Known rows, with every way that one mark hangs from another
ginapaz[kodad[kife] soguk]: [-2.07 -0.25  0.24 -1.34 -1.52 -0.15  0.27 -1.14  1.01  1.35  1.96  1.43
 -1.07 -0.47  1.27 -1.38  0.47  1.77 -1.31  5.97  3.03 -0.21 -0.67  0.83
  0.27  3.73 -1.28 -0.15  0.90]
sipem[soguk zogud]: [-1.51  0.80 -2.47  1.23  0.93  2.39  0.94 -0.15 -0.24 -2.55 -3.24 -0.65
  1.89 -1.34  0.23 -0.19  0.57 -2.47 -2.64 -4.10 -0.37 -0.12 -2.35  0.87
  1.19  2.98 -1.26 -0.20  2.37]
dakig[vebal]: [ 0.24 -0.12 -0.44 -0.80  1.11  1.36  0.32  0.70  1.92 -1.35  0.71  0.47
  1.39 -0.52  0.78  1.44 -0.94 -1.48  1.01 -6.28 -2.38 -1.20 -1.62  1.62
  0.98 -4.60 -0.15  0.73  1.76]
soguk[ginapaz rubomir]: [ 2.17  0.91  0.14  0.41  0.03 -0.47 -1.21  1.05 -0.97  0.38  0.87 -0.01
 -0.92  0.73  0.16  0.90  0.33 -0.25 -1.23 -0.88 -1.51 -0.89  1.65 -1.32
  0.85 -4.24  0.51  1.04 -1.00]
vono[soguk[rubomir[vebal[dakig]]]]: [ 0.40  0.20  1.95  1.49  0.20 -0.32 -0.73  2.23  0.33 -0.35  0.30  0.66
  0.39  0.12 -0.31 -0.52 -0.60 -0.76  0.68 -0.33 -2.01  0.26 -0.26 -0.58
 -1.88 -0.97  0.01  0.95  0.17]
dububa[soguk]: [-0.43  0.04 -1.48 -0.13  2.06 -0.17  1.95 -0.01  0.80 -4.38 -2.03  1.13
 -0.73 -0.91 -0.07  1.02 -0.57 -0.39 -0.29 -6.12 -4.01 -0.76  1.90  1.17
 -0.65 -1.52  0.26  1.44  0.56]
kife[kodad]: [-1.54  0.47 -0.33 -0.72  1.53  1.08  1.36  0.16  1.08 -1.45 -1.53  0.83
 -1.89 -0.64  0.62  0.47  0.27 -2.23  4.02 -5.33 -0.91 -0.65  0.73  0.21
  0.53 -1.04 -1.10  0.06  0.14]
zogud[sipem[soguk[ginapaz]]]: [ 0.22  1.12 -1.38 -1.78 -0.06  0.55 -0.16 -0.70 -1.13 -3.09 -3.34 -0.55
  1.51 -0.45  1.25  0.30  0.24 -2.36 -1.13 -3.57 -1.10  0.51 -0.52 -1.55
  0.53 -0.04  1.27  0.21  0.63]
dakig[vebal[rubomir[soguk[ginapaz[kodad]]]]]: [ 1.92  0.63  0.25 -0.03  0.90 -0.03  0.37 -0.21  0.78  1.94  0.45 -0.12
  2.07  0.35  0.26  1.87 -0.38 -0.62 -0.79 -1.18 -0.59 -0.86 -0.75  1.77
 -0.17 -3.76  0.20 -0.61  1.21]
zogud[sipem[soguk[ginapaz rubomir]]]: [ 0.77  1.40 -1.11 -1.28 -0.09  0.42 -0.83 -0.31 -1.76 -2.06 -2.67 -0.82
  0.82  0.04  0.95  0.57 -0.03 -2.14 -1.59 -2.69 -0.83  0.27  0.48 -2.49
  1.03 -0.74  1.41  0.96  0.33]
kife[kodad[ginapaz[soguk[rubomir[vebal]]]]]: [-2.05 -1.50  0.70  0.40  0.60  0.92  0.75  0.08  1.08  1.40 -0.24  0.07
 -3.02  0.25  0.58 -0.81  0.21  0.60  0.42 -0.96  1.97  0.41  0.33 -0.18
  0.50  1.45 -1.68 -1.03  0.11]
dububa[soguk[ginapaz[kodad[kife]] rubomir[vebal[dakig]]]]: [ 1.15  0.58 -0.70  0.44 -0.33 -1.91  0.28  0.10 -1.59 -0.99  1.41  0.01
 -0.34  0.80  0.18  0.18  0.06  1.59 -1.76  2.63 -1.34  0.91  2.20 -0.57
 -1.13  1.05  1.61  0.70 -1.66]
sipem[soguk]: [-1.30  0.21 -1.29  0.06  0.58  1.89  0.67 -0.37  0.36 -2.84 -2.91  0.38
  0.26 -0.98 -0.14  0.57  0.00 -1.19  0.05 -5.23 -1.93 -0.70 -1.24  0.90
  0.27  0.60 -0.15  0.76  0.91]
dububa[soguk[ginapaz[kodad[kife]] rubomir]]: [ 1.31  1.17 -0.76  0.10  0.04 -1.46  0.01  0.13 -1.33 -1.64  0.37  0.44
 -1.54  0.54  1.17  0.74  0.05  1.39 -3.70  2.17 -1.51 -0.02  3.15 -0.74
  0.05 -0.76  0.90  1.32 -0.94]
kife[kodad[ginapaz]]: [-1.81  0.07 -0.49 -0.31  0.77  0.47  1.11  0.13  1.24 -0.89 -1.28  0.10
 -2.58 -0.02  1.98 -0.04  0.15 -1.45  1.15 -2.46  0.06  0.16  0.31  0.48
  1.49 -0.08 -1.79 -0.44 -0.52]
rubomir[vebal]: [-0.51 -2.07  0.23  0.20  1.27  0.71  0.63  0.26  0.85 -0.44 -0.03  0.71
  1.54 -0.89 -1.02 -0.48 -0.07 -0.59  5.40 -5.48 -1.83 -0.22 -1.23  1.59
 -0.63 -2.89  0.88 -0.33  0.37]
soguk[ginapaz[kodad[kife]] rubomir[vebal[dakig]]]: [ 1.52  0.64  0.37  0.46 -1.95 -1.70 -1.30  0.34 -1.92  2.51  3.82 -0.44
  0.41  1.30  0.54 -0.38  0.61  0.88  0.34  6.43  1.17  0.97  0.26 -1.07
  0.03  0.57  1.42 -0.21 -2.57]
kodad[ginapaz[soguk[rubomir]] kife]: [-1.97 -0.31  0.42 -0.53 -2.42 -0.62 -1.26 -0.12  1.03  0.34  1.58 -0.28
 -1.87 -0.07  2.52 -1.62 -0.62  1.95 -5.05  5.61  4.13 -0.01 -0.80  0.51
  2.58  0.50 -1.54 -0.02 -0.45]
zogud[sipem[soguk[ginapaz rubomir[vebal]]]]: [ 0.75  0.30 -0.74 -1.09  0.09  0.69 -0.81 -0.28 -1.90 -1.36 -2.37 -0.88
  1.54  0.00  0.31  0.07 -0.01 -1.84 -0.13 -2.97 -0.59  0.72 -0.09 -2.38
  0.40 -0.95  2.05  0.15  0.31]
vebal[dakig rubomir]: [-0.54  2.45 -1.04 -0.36  0.29 -2.38  2.01 -0.73  0.28  0.49  0.78  0.22
  2.06  0.46 -0.04  0.68  0.29 -3.39 -0.33 -2.57 -2.05 -0.62 -0.20  2.44
 -1.03  0.77  0.25  1.17 -1.93]
dububa[soguk[ginapaz[kodad] rubomir[vebal[dakig]]]]: [ 1.57  0.05 -0.65  0.97  0.69 -1.53  0.84  0.29 -1.55 -0.60  0.86  0.20
 -0.33  0.97 -0.71  0.72  0.17  1.19 -1.31  0.61 -2.91  0.78  2.70 -0.67
 -1.91  1.31  1.45  0.89 -1.41]

Rows
[-1.01 -1.34  0.68  0.37  0.18  0.46  0.19 -0.04  0.61  1.31  1.67  0.50
 -0.60 -0.07 -2.17 -0.65 -0.07  0.94  0.59 -0.97  0.40 -0.46 -0.01  0.08
 -1.29  1.70 -0.35  0.44  0.47] -> ginapaz[soguk[rubomir[vebal[dakig]]]]
[ 1.46 -1.22  0.76  0.48 -0.25 -0.04 -0.74  0.16 -0.12 -1.14  0.03 -0.84
  2.03 -0.53 -3.19  0.14  0.18  1.35  5.59 -0.28 -0.21  0.59 -0.77 -0.06
 -1.88 -0.41  0.84 -1.74 -0.76] -> rubomir[soguk[ginapaz] vebal[dakig]]
[-1.09 -0.91  0.41  0.63 -0.31 -0.01 -0.25  0.15  1.17  1.11  0.70  0.03
 -2.40  0.34  0.68 -0.72 -0.26  1.45 -4.06  1.65  0.99 -0.17  0.18  0.25
  1.28  0.74 -1.76  0.34  0.04] -> kodad[ginapaz[soguk[rubomir]]]
[ 1.42 -1.76  1.37  0.15 -0.60  0.21 -1.17 -0.13 -0.29  0.48  0.13 -0.25
  1.28 -0.70 -1.50 -0.49  0.24  2.77  5.16  3.66  1.83  0.70 -0.83 -0.13
 -0.71 -1.78  0.91 -2.30  0.09] -> rubomir[soguk[ginapaz[kodad[kife]]] vebal]
[ 0.99  0.41  0.01 -0.33  1.57  0.48  0.89 -0.08  1.65  0.40 -0.39 -0.01
  2.41 -0.38 -0.31  1.86 -1.09 -1.44  0.37 -5.14 -1.15 -1.57 -1.04  2.45
  0.29 -5.08  0.13 -0.05  1.80] -> dakig[vebal[rubomir[soguk]]]
[-1.94 -1.30  0.83 -0.22 -2.23 -0.38 -1.18 -0.13  0.89  0.92  1.92 -0.40
 -1.34 -0.09  1.90 -2.12 -0.58  2.40 -3.35  5.27  4.37  0.48 -1.33  0.58
  2.03  0.30 -0.91 -0.56 -0.44] -> kodad[ginapaz[soguk[rubomir[vebal]]] kife]
[ 2.01  0.58  1.95  1.70 -0.77 -1.21 -1.19  2.06 -0.90  1.67  1.79  0.56
 -0.07  1.18  0.42 -0.66  0.51  0.50 -0.96  4.66 -1.54  1.10  0.32 -1.46
 -2.36  0.52  0.29  0.18 -0.63] -> vono[soguk[ginapaz[kodad] rubomir[vebal[dakig]]]]
[ 0.74  0.46 -0.66 -0.88 -0.11  0.39 -0.80 -0.56 -2.16 -0.25 -1.87 -0.74
  1.29  0.34  0.55 -0.10  0.24 -1.46 -0.36 -0.58 -0.34  1.07  0.13 -2.49
  0.16  0.83  1.90  0.20  0.21] -> zogud[sipem[soguk[ginapaz[kodad] rubomir[vebal]]]]
[-2.11 -0.62  0.52 -0.22 -2.80 -1.06 -1.01 -0.26  0.75  0.64  2.52 -0.65
 -0.99  0.26  1.69 -2.04 -0.50  2.18 -3.45  6.16  4.32  0.79 -1.62  0.52
  1.62  2.43 -0.81 -0.51 -1.27] -> kodad[ginapaz[soguk[rubomir[vebal[dakig]]]] kife]
[ 1.23  2.27 -0.24 -0.03 -0.21 -2.30  0.93 -0.75 -0.34  0.28 -0.09 -0.61
  1.90  0.37 -1.37  1.17  0.37 -1.51  0.13  0.47 -0.69 -0.53  0.22  1.37
 -1.50  0.42  0.26 -0.20 -1.69] -> vebal[dakig rubomir[soguk[ginapaz]]]
[-2.44 -0.63  0.06 -0.43  0.43  0.82  1.26 -0.25  1.70  0.07 -0.89  0.36
 -3.29 -0.11  1.46 -0.50  0.34 -0.08 -0.63 -1.32  1.51  0.13  0.15  0.30
  0.76  2.06 -2.46 -0.97  0.32] -> kife[kodad[ginapaz[soguk]]]
[ 1.47  1.05  0.17 -0.72 -0.17 -0.49  0.06 -0.39  0.64  1.52  0.86 -0.22
  2.37  0.15  1.18  1.24 -0.53 -0.25 -1.25  0.78  0.84 -0.74 -1.28  1.81
  0.52 -4.00  0.35 -0.78  1.02] -> dakig[vebal[rubomir[soguk[ginapaz[kodad[kife]]]]]]
[-0.72 -1.72  1.12  0.67  0.35  0.51  0.33 -0.45  0.31  4.23  2.27  1.20
 -1.35  0.42 -1.23 -0.86  0.27  2.07  0.52  3.22  1.17 -0.14  0.56 -0.07
 -1.15  3.10 -0.53  0.07  0.90] -> ginapaz[kodad soguk[rubomir[vebal]]]
[ 0.83  1.49 -1.07 -1.21 -0.27  0.35 -0.80 -0.57 -2.06 -0.90 -2.10 -0.59
  0.58  0.44  1.23  0.41  0.13 -1.76 -1.75 -0.12 -0.54  0.66  0.67 -2.51
  0.84  1.17  1.27  0.83  0.15] -> zogud[sipem[soguk[ginapaz[kodad] rubomir]]]
[-0.69 -0.52  0.54  0.08  0.13  0.30  0.16 -0.40  0.45  3.25  1.88  1.28
 -2.44  0.50 -0.66 -0.35  0.29  1.65 -1.70  3.72  0.82 -0.73  1.18 -0.34
 -0.35  3.31 -1.39  0.99  0.89] -> ginapaz[kodad soguk[rubomir]]
[ 1.33  0.32  0.53 -0.33 -0.95 -0.02 -1.29 -0.21 -0.13 -0.87 -0.41 -0.06
 -0.03 -0.60 -0.38  0.28  0.27  1.66  1.64  4.58  1.45 -0.26  0.28 -0.28
  0.44 -1.16 -0.31 -0.88  0.03] -> rubomir[soguk[ginapaz[kodad[kife]]]]
[ 1.29  2.36 -0.24  0.03 -0.28 -2.46  1.13 -0.91 -0.57  1.50  0.57 -0.43
  1.55  0.76 -1.13  0.95  0.65 -1.22  0.09  2.69 -0.47 -0.26  0.36  1.26
 -1.78  2.05  0.10 -0.19 -1.87] -> vebal[dakig rubomir[soguk[ginapaz[kodad]]]]
[-1.45  0.11  0.68 -0.65 -1.58 -0.26 -0.60 -0.69  0.34  2.63  2.65  1.03
 -1.90  0.11  0.87 -1.00  0.04  1.87 -2.34  7.11  3.31 -0.45  0.51 -0.22
  0.82  3.11 -1.10  0.78  0.47] -> ginapaz[kodad[kife] soguk[rubomir]]
[-1.21 -1.42  0.36  0.83 -0.74 -0.34 -0.01  0.02  0.93  1.46  1.62 -0.35
 -1.34  0.61 -0.15 -1.06 -0.21  1.46 -2.66  2.01  1.11  0.59 -0.46  0.45
  0.10  2.66 -1.19 -0.09 -0.71] -> kodad[ginapaz[soguk[rubomir[vebal[dakig]]]]]
[ 1.79 -0.13  0.47  0.03  0.17  0.24 -0.70  0.01  0.01 -0.40 -0.86  0.10
 -0.41 -0.37 -1.26  0.75  0.41  1.42  2.12  2.49 -0.11 -0.37  0.72 -0.30
 -0.40 -1.18 -0.44 -0.79  0.26] -> rubomir[soguk[ginapaz[kodad]]]
[-2.03 -0.32  0.36 -0.06  0.39  0.76  0.78  0.01  1.22  0.69 -0.50  0.13
 -3.76  0.33  1.22 -0.43  0.11  0.19 -1.22 -0.27  1.53 -0.03  0.99 -0.39
  1.20  1.71 -2.29 -0.33  0.06] -> kife[kodad[ginapaz[soguk[rubomir]]]]
[ 0.13 -0.31  0.17  0.86  0.69 -0.20 -0.05  0.82 -0.26  0.53  1.58 -0.10
  0.70  0.24 -1.63  0.23 -0.52 -1.16  3.39 -2.62 -1.71 -0.33  0.13 -0.04
 -0.21 -1.21  0.89  1.17 -1.27] -> soguk[rubomir[vebal[dakig]]]
[ 0.01 -1.42  0.64  0.50  0.56  0.68 -0.01  0.12  0.70 -1.64 -0.47 -0.49
  2.04 -1.11 -3.53  0.02 -0.58  0.49  7.10 -2.07 -0.64  0.10 -1.05  0.68
 -1.68  0.15  0.40 -0.96 -0.13] -> rubomir[soguk vebal[dakig]]
[ 1.71 -2.17  1.34  0.60  0.70  0.98 -0.78  0.42  0.19 -0.75 -1.09 -0.31
  1.42 -0.91 -2.76  0.06  0.19  1.90  5.88 -1.96  0.04  0.03 -0.45  0.15
 -1.36 -3.58  0.86 -1.98  0.59] -> rubomir[soguk[ginapaz] vebal]
[ 0.60 -0.01 -1.44  2.32  0.35  1.90 -0.44  0.52 -2.02  0.09 -1.74 -1.51
  1.90 -0.20 -0.47 -0.29  0.95 -0.88 -3.08 -1.89  0.55  0.54 -1.62 -0.72
  0.58  1.56  0.12 -1.02  1.49] -> sipem[soguk[ginapaz rubomir[vebal]] zogud]
[-0.42  0.10 -0.83 -1.00  0.74  1.06 -0.17 -0.40 -1.17 -1.84 -2.94 -0.64
  1.75 -0.47 -0.01 -0.06 -0.71 -2.37  1.07 -4.45 -0.87  0.37 -0.39 -1.67
  0.61 -0.28  1.70  0.72  0.78] -> zogud[sipem[soguk[rubomir[vebal]]]]
